What can hang from each mark:
k_175: k_245
k_596: k_245
k_98: k_376
k_897: k_376
k_376: k_98 k_348 k_467 k_897
k_245: k_175 k_467 k_596
k_467: k_245 k_376

Each row was made from one small tree. The marks that hang from a mark follow it in brackets, in the order of their numbers. Every link used is in the known rows. Write each row's tree.
Known rows:
k_376(k_98 k_348 k_467(k_245)): [  8.0  19.6  21.4  17.3 -32.7 -40.8   7.7  35.8  -5.1  -0.4 -10.6 -10.0
 -12.2   5.0 -56.9  37.4  23.5 -38.9   6.3 -20.9 -12.1]
k_596(k_245): [ -8.0   6.9   0.7   2.0  12.2  15.3 -13.1 -30.6 -18.3   4.0 -16.8   6.7
 -35.9  23.7  36.3 -18.4 -36.1  17.7   6.6  36.2  34.0]
k_467(k_245 k_376(k_897)): [ 29.5  31.0 -15.6   7.4  -9.1 -12.9   4.9  -7.6  39.6   9.7  17.5   8.4
   8.4  11.0   6.2  17.8  -1.8 -16.3  42.6 -24.4  42.0]
k_98(k_376(k_348 k_467)): [ 32.7  16.5  24.1  -2.5 -17.8 -43.3   0.8  15.4 -50.4  -1.8  -8.7   7.7
 -48.2 -10.0 -60.6  45.1 -24.4 -43.2   4.7   3.7  -8.0]
k_897(k_376(k_98 k_348)): [ 16.3   3.5   1.5   4.9  37.8  -8.4  17.2  32.1 -65.3 -11.4   3.8  -1.3
 -28.9  -2.0 -32.2  24.5   7.8 -14.0 -23.3 -11.9 -25.6]
k_467(k_245(k_596) k_376(k_98 k_348 k_897)): [ 14.4 -20.2 -18.6  19.5 -19.6 -23.0  17.5 -11.0  19.1  -2.5  13.4  13.8
  45.7  -6.1 -43.0  -5.6  31.1 -29.4   6.2 -32.6 -33.5]
k_376(k_348): [ 16.5   4.1   4.4  -5.1   5.3  -7.1  -1.4   6.9 -25.5  17.6   0.3   0.4
 -30.7  11.5 -12.7  20.5 -16.5   1.2  11.9  28.8  20.8]
k_376(k_98 k_348 k_467(k_245(k_596)) k_897): [ -1.9  -6.3  18.7  17.0 -15.9 -46.8  28.7  11.1  -4.3 -11.1 -12.5  -7.8
  28.6  -8.5 -66.2  18.5  23.0 -47.5  21.9 -35.6 -43.7]
k_245(k_596): [-37.4 -19.9 -15.5 -21.5  21.8  23.0 -21.5 -20.6  -1.6  18.6  -5.6 -23.3
 -25.6  10.7  27.2  -5.4 -29.7  15.7  15.5  25.8  30.0]
k_596(k_245(k_175 k_467(k_376(k_348 k_897)))): [ 31.2   0.5  11.3  18.1   1.1  16.0   7.3 -23.1   9.6  -7.5  -1.6  42.4
  40.8   6.7  29.2 -48.8  -1.0  33.7 -13.9  16.1 -20.1]
k_376(k_98 k_348): [  9.5  -7.8  -2.8  12.7   4.6 -16.7  15.8  13.6 -50.1   0.8  -2.0  14.6
 -23.0   6.1 -29.0  17.2  -3.2 -12.8  -1.2  14.6  -2.4]
k_175(k_245(k_467(k_376(k_98 k_348)))): [  2.6 -15.7 -10.4   8.6  25.6  23.8  21.0  -4.4   4.8   4.5  32.4  19.7
  11.2  -9.0  12.7 -16.5   9.2  14.3 -29.9  17.3   5.7]
k_897(k_376(k_98 k_348 k_467)): [ 22.0  30.6  27.9  16.5  18.8 -34.5   9.8  37.4 -59.9 -13.0   6.0  -8.7
 -32.4  -7.8 -55.8  48.3  -1.7 -34.9 -34.3 -27.4 -34.0]
k_596(k_245(k_175 k_467(k_376(k_98)))): [-23.2  -8.7 -13.9  17.5  -3.0  42.0 -14.7 -17.9   6.3 -13.5 -11.5  25.4
  13.5  13.4  61.0 -57.0   3.4  44.8 -39.1  14.8  -0.7]
k_245(k_175): [-28.4  -1.0  -0.5 -27.2   5.6  19.9 -23.7  -0.6 -16.7   1.8 -23.3 -24.6
 -26.1   7.5  52.1   2.1 -11.9  38.3  13.3  30.6  25.6]
k_467(k_245(k_175) k_376): [-13.7  18.1 -15.0 -19.8 -37.1  17.3 -40.8   0.4  49.2   9.1  -3.7 -27.2
   0.0   5.6  42.9  -0.3  24.2  31.8   5.1  -2.4  26.6]
k_175(k_245(k_467(k_376) k_596)): [-45.6 -30.0 -21.0 -25.5  40.5  62.7 -11.8 -41.3  53.7  22.9  30.8 -13.6
   7.4  -2.1  69.6 -42.8 -17.7  41.3 -14.9  31.8  42.3]
k_467(k_245(k_175) k_376(k_98 k_348 k_897)): [ 24.2   0.5  -5.7  15.2 -33.0 -27.8  16.4  11.3   4.4 -20.5  -6.8  11.0
  47.4  -8.0 -20.8   6.2  49.0  -8.5   7.6 -28.8 -42.3]
k_596(k_245(k_175 k_467(k_376))): [-15.0   3.3  -5.6   1.1  -1.6  52.0 -31.7 -27.1  31.8   4.9  -5.9  15.5
   4.0  17.9  77.1 -56.3 -10.5  57.4 -28.6  29.4  24.4]
k_175(k_245(k_467(k_376(k_348)) k_596)): [-20.8 -36.9 -10.0 -19.3  28.7  47.8  -2.8 -30.0  44.5  25.5  36.6  -3.8
  20.2 -10.2  33.5 -38.2  -3.2  32.1 -27.2  33.0  12.0]
k_897(k_376): [  2.5  22.6  -0.4 -18.5  49.5  14.5  -6.8  16.8 -31.0   3.0   6.8 -18.6
 -51.9   6.6  24.2  21.6 -25.4   4.2   1.7  -1.9  33.5]

Which tree is each row?
[ 17.5 -11.0  20.9  -6.7 -17.7 -48.4  21.2  10.5  -7.1 -13.7 -18.3  -2.0
   5.0 -19.4 -72.4  24.9   7.2 -58.6  34.0 -27.8 -36.2] : k_98(k_376(k_348 k_467(k_245(k_596)) k_897))
[ 43.1  35.9  36.2  15.6   1.4 -50.3  27.2   6.1 -29.2   2.4   0.2  11.1
  -6.4  -2.4 -50.6  45.6 -29.7 -33.2  30.5  -7.1  -0.1] : k_376(k_348 k_467 k_897)
[-62.3 -41.4  -8.9 -35.6  62.8  63.5   5.9 -22.3  29.4  13.0   4.8 -25.5
  -8.1   1.4  75.2 -42.5 -21.0  40.6   8.5  44.3  45.4] : k_175(k_245(k_467 k_596))
[ 33.1  16.5  -7.9  13.2  -0.5  21.6  -6.1  10.2  23.3  28.9  35.3  24.1
  -9.0  16.1   3.3  -9.4 -13.7  10.1 -14.1  15.9  36.2] : k_245(k_467(k_376(k_348)))
[  2.2  15.5 -29.1  14.2 -24.5  -2.7 -10.7   4.4  23.1   8.1  12.0  -0.2
  -7.4  10.2   2.9  11.7  16.6 -14.2   0.7 -21.4  29.0] : k_467(k_245 k_376(k_98))
[-27.4 -27.0  20.2 -33.5 -47.4 -19.0 -23.6  18.3   1.9 -13.2 -38.8 -36.7
  -4.1 -20.4 -33.8   5.7  31.7 -14.7  -4.3  -5.2 -51.8] : k_98(k_376(k_348 k_467(k_245(k_175 k_596))))
[-58.7  -3.8  10.9 -25.4   2.9   6.9 -24.3  30.5   2.7 -21.9 -29.4 -62.9
   0.7 -15.7   9.1   2.8  38.8   1.0 -28.2 -40.0 -43.6] : k_897(k_376(k_98 k_467(k_245(k_175 k_596))))
[ 51.4   9.8  -9.8  35.8  -1.9 -37.2  30.7 -11.4 -35.4  -6.7  23.6  41.3
  17.9  -3.2 -44.9  21.6  -5.6 -27.8   3.0 -19.3 -17.1] : k_467(k_376(k_98 k_348 k_897))
[-60.0  -4.2  14.5 -34.0 -28.6   9.0 -41.2   3.0  42.2   4.5 -32.7 -61.8
  -0.2  -1.9  25.7  -3.8  15.7  17.0   8.2   0.7   0.6] : k_376(k_467(k_245(k_175 k_596)))
[  8.7   8.6  -1.6  13.1  10.8  32.9  -0.3 -32.0  22.2 -10.6  -4.4  35.2
  28.4  11.2  65.3 -52.4 -17.2  42.7   0.1  10.8  12.7] : k_596(k_245(k_175 k_467(k_376(k_897))))
[-66.7 -15.1   8.7 -15.6 -27.4   1.2 -24.6  11.8  17.0 -11.0 -39.0 -49.5
   9.2  -5.5  11.5  -3.8  31.6   4.5  -2.9 -13.0 -26.8] : k_376(k_98 k_467(k_245(k_175 k_596)))
[  0.2 -24.7  -8.2  -5.0   9.4  24.6  -0.6 -10.3  29.0   4.1  11.0  12.5
  49.1  -4.3  21.6 -39.5   4.1  31.2  -6.0   6.8 -20.3] : k_245(k_175 k_467(k_376(k_348 k_897)) k_596)
[ 29.9  27.9  18.4   1.4   9.0 -45.7  25.2   2.5 -48.7 -18.6 -13.8  17.4
 -34.3  -9.6 -36.9  47.9 -46.1 -48.8  45.8 -21.2   9.3] : k_98(k_376(k_467 k_897))
[-50.3 -42.6 -28.9 -10.1  41.1  55.1   3.6 -34.9  30.0   5.0  23.5  -2.4
  14.1  -8.2  54.5 -44.3  -3.7  26.0 -26.2  15.1  19.2] : k_175(k_245(k_467(k_376(k_98)) k_596))
[-45.9 -18.8 -24.7 -30.1 -34.3  33.0 -51.6 -18.5  64.3  15.2  -9.4 -40.9
  16.9  -1.7  48.5 -26.2  26.7  35.7  -8.6   3.7   6.7] : k_467(k_245(k_175 k_596) k_376)
[ 14.0  19.9  21.1  20.7 -11.1 -39.6   9.1  17.7 -44.7  -0.3  -4.0   1.4
 -23.9   0.6 -52.4  40.6 -10.4 -32.0  -9.1  -3.3 -15.0] : k_376(k_98 k_348 k_467)
[ 46.2  12.2 -14.0  31.4 -21.4 -38.2  28.5   9.3   4.6  -5.4  14.5  24.3
  29.1  -1.0 -47.7  17.9  26.6 -35.9  18.7 -34.3 -13.7] : k_467(k_245 k_376(k_98 k_348 k_897))
[ 52.7  19.2  28.8   7.7  -4.7 -63.7  32.5  10.1 -59.4 -20.9  -9.2  27.9
 -21.7 -17.1 -74.9  50.2 -30.7 -58.9  30.7 -15.2 -20.6] : k_98(k_376(k_348 k_467 k_897))
[ 24.1   3.3 -16.4  28.9   0.5  10.7  12.3  15.2  -3.5  11.8  29.0  34.5
  -0.5  10.6 -13.4  -8.4  -0.6  -2.8 -26.6   1.6  14.3] : k_245(k_467(k_376(k_98 k_348)))
[ 32.4   7.0   2.1   7.4   4.9  10.3  10.7   6.0  13.0   3.1  13.3  28.8
  33.4  -0.4  17.1 -16.0  -0.9  26.1   5.6   4.5  -2.4] : k_245(k_175 k_467(k_376(k_348 k_897)))
